Each row comes from the steps of one walk. Every step used is in the known rows, and no mark comes twice. Write the walk behind each row, first mark first.
Known rows:
gizuzez > nusir > vavi > vevaral: [ -3.1  29.2  22.9  15.0 -15.3  17.5  28.8  10.4  50.8  11.9  12.6 -19.0
  -0.7   8.7   5.0   2.6   0.6 -41.4]
gizuzez > vevaral: [-34.8   0.6  18.4  33.1  10.2  -6.6  -4.3   5.7 -18.7 -23.0  11.7 -19.7
  -0.5 -18.3  34.4  27.6   8.5 -46.4]
papad > vavi > vevaral > gizuzez > nusir > zadulo: [-40.9  26.7  73.7  24.6 -37.1   0.3   5.1  12.3  37.4  -9.2 -12.8 -58.4
  55.8  47.9  18.9  29.0  51.8 -37.3]
gizuzez > nusir > vavi > vevaral > zadulo: [  9.2  35.1  23.7  27.9 -14.4   0.6  56.6  12.6  61.8  40.3 -13.2 -47.9
  -2.3  30.7 -10.1 -25.8  19.2 -36.6]
nusir > gizuzez: [-13.9  -3.1  35.1  29.9 -14.8   9.4  -9.6  11.4   9.0   4.6  22.9  -1.8
  21.3 -24.3  -8.4  23.3  51.8 -28.3]
gizuzez > vevaral > vavi > nusir: [-20.0   9.0  15.1  34.7  13.8 -24.3  18.3   2.5 -15.3 -51.6  -4.5 -26.7
  18.7   2.0  25.5  29.9  35.2 -18.9]
papad > vavi > nusir: [-36.3 -19.6  35.1  19.5  -8.7 -45.5   4.5  14.9 -12.1 -37.2   7.2 -21.5
  25.6   4.9  13.5  37.4  51.6   5.0]
papad > vavi: [-46.4 -27.1  31.6  34.7   2.1  -3.1   5.5  38.0 -23.2 -27.1   0.8 -25.2
  12.2  -1.4  17.5  21.6  35.5   0.6]
gizuzez > vevaral > zadulo: [-29.4  12.0  21.2  53.5   8.2 -18.3  28.3   4.5  -6.3  -2.7 -15.6 -41.9
   2.4   1.0  21.8   0.1  28.6 -39.6]
vavi > nusir: [-16.8  -9.0  23.9   1.6   7.7 -33.7   2.9  -6.5   7.9 -16.4  12.1   9.6
  22.8  -9.0   5.0  34.6  32.2 -11.5]
vevaral > gizuzez > nusir > zadulo: [-21.8  25.2  64.2   3.9 -10.7  -5.7  -9.6  -5.6  34.0  10.0  -4.5 -35.7
  24.1  25.2 -21.2  27.5  61.4 -26.2]
vavi > nusir > zadulo > vevaral: [-11.6  30.2  39.2 -14.2 -17.8 -17.6 -10.6 -44.8 -19.0 -17.2  30.4  -2.7
  16.9   2.9   7.0  35.4  29.9 -67.3]
papad > vavi > nusir > zadulo: [-51.4   9.0  40.3  -3.1 -19.8 -42.2  -3.1  -4.3 -14.9 -44.1  15.3 -20.7
  21.4   5.2   6.7  56.0  53.9  -4.1]
nusir > zadulo > vevaral: [-22.9  21.2  43.8  -7.4  -9.8  22.8 -10.7 -17.7 -23.1  -4.1  26.0  -7.3
   3.2  -6.6  10.2  27.9  13.1 -71.1]
papad > vavi > nusir > zadulo > vevaral: [-44.2  25.4  57.8   4.9 -34.8 -29.1  -9.4 -16.0 -31.5 -36.4  29.2 -31.0
  19.5  17.3  23.8  39.2  40.5 -50.3]
zadulo > vevaral > gizuzez > nusir: [ -6.8  15.3  70.5  20.7   2.4   7.8  -3.6  19.1  16.9  13.8   7.5 -42.1
  32.2  35.7  13.3   2.3  48.6 -62.5]
gizuzez > nusir: [-13.4  13.0  35.0  31.9  21.4  15.4  14.1   7.1  31.6  -1.1  -4.4 -34.7
   5.4  16.2  -2.7  -3.0  24.0  -4.3]
papad > vavi > nusir > gizuzez: [-33.9  -5.7  50.3  32.5 -37.3 -39.2  -5.8  15.6   0.9 -28.3  23.2 -25.9
  43.8  -7.0   4.9  38.3  75.7  -3.1]

Write each row's walk:
[-12.2   4.4  57.1  31.9  12.8  -5.6  -0.3  24.6  39.9   9.3  -9.6 -34.7
  31.6  24.8  -7.8   9.8  59.4 -16.1] | vevaral > gizuzez > nusir
[-55.5  16.6  50.1  57.9 -43.6 -48.8 -15.9  18.0 -10.0 -52.3  30.6 -41.4
  33.1 -15.8  39.4  47.0  68.2 -40.7] | papad > vavi > nusir > gizuzez > vevaral
[-10.8  18.0  64.2 -25.8 -33.2 -30.1 -23.8 -29.3 -14.8  -6.9  21.8   2.8
  51.2  22.2   8.7  49.3  57.4 -77.6] | vavi > nusir > zadulo > vevaral > gizuzez
[-12.3  20.4  75.2   7.8 -27.0   3.2   9.0  31.1  16.3  14.1  30.2 -32.5
   3.7  27.9 -10.1   5.7  51.6 -67.7] | zadulo > vevaral > gizuzez > nusir > vavi
[ -9.2  19.1  32.8   0.5   2.7  40.9   9.5   3.2 -29.9 -20.8   1.0 -31.3
   8.6  10.1   2.6   7.5  24.5 -51.5] | nusir > zadulo > vevaral > vavi
[ -2.1  -8.2  27.7  23.9  13.2  44.0  25.9  26.5 -27.7 -14.9   3.4 -35.1
  14.6   7.7  10.4  -9.4  23.7 -35.2] | zadulo > vevaral > vavi
[  4.2   4.1  17.5  34.9   5.2   8.4  39.5   0.3  27.0  37.3 -26.8 -18.9
  33.0   6.8  11.2  -7.8  10.3 -35.7] | vavi > vevaral > zadulo
[-35.4 -18.1  25.9  44.1 -12.4  13.8  13.6  22.8   0.3 -19.2  -3.4 -28.6
  35.5   0.1  46.1  20.5   8.2 -19.7] | papad > vavi > vevaral
[  4.7   2.9  23.4  14.6   4.9   7.9  21.2   4.6 -20.4 -30.4   8.9 -24.5
  30.4  14.7  13.9   3.0  30.1 -35.1] | zadulo > vevaral > vavi > nusir
[-24.2  24.7  39.1  63.3 -16.8 -21.0  12.7   3.5   7.1   7.9   1.9 -48.4
  13.1 -14.0  13.4   8.2  63.1 -50.1] | nusir > gizuzez > vevaral > zadulo
[-22.1  41.0  43.2  10.3   3.9   9.3   6.8 -17.5  33.7  -5.5   7.0 -35.3
  -2.0  21.1 -16.4  13.5  30.0 -13.7] | gizuzez > nusir > zadulo
[-45.0   9.4  74.5  -3.4 -46.0 -44.9 -21.3  -2.2 -26.6 -25.4  17.1 -24.1
  48.0  35.1  20.8  54.0  76.9 -61.7] | papad > vavi > nusir > zadulo > vevaral > gizuzez
[-12.1  31.5  37.2  52.4 -27.3 -56.1  13.6  -4.3  19.1  -3.3   5.8 -30.8
  30.4  -5.4   9.0  26.3  64.5 -50.6] | vavi > nusir > gizuzez > vevaral > zadulo
[-13.1  40.1  55.8  13.6 -20.0  11.5  -6.1 -12.8  54.4  19.8 -16.3 -32.7
  54.8  36.6  10.9  28.2  35.0 -52.2] | vavi > vevaral > gizuzez > nusir > zadulo
[-34.2  22.9  39.1  37.9 -27.9 -37.0 -15.4 -11.0   5.9 -28.8  32.0 -10.6
  29.7 -20.0  25.0  48.2  50.3 -49.8] | vavi > nusir > gizuzez > vevaral
[ -1.8  11.5  51.1  30.0  -1.8  15.9   9.0   7.5  50.7  22.6 -13.5 -29.7
  56.7  33.4  20.6  12.3  30.6 -39.7] | vavi > vevaral > gizuzez > nusir
[-12.2 -13.6  60.2  14.5 -10.1   7.8  -9.9  20.8 -15.3  11.9  14.6  -7.9
  36.6   6.3  20.6  21.4  42.9 -68.8] | zadulo > vevaral > gizuzez
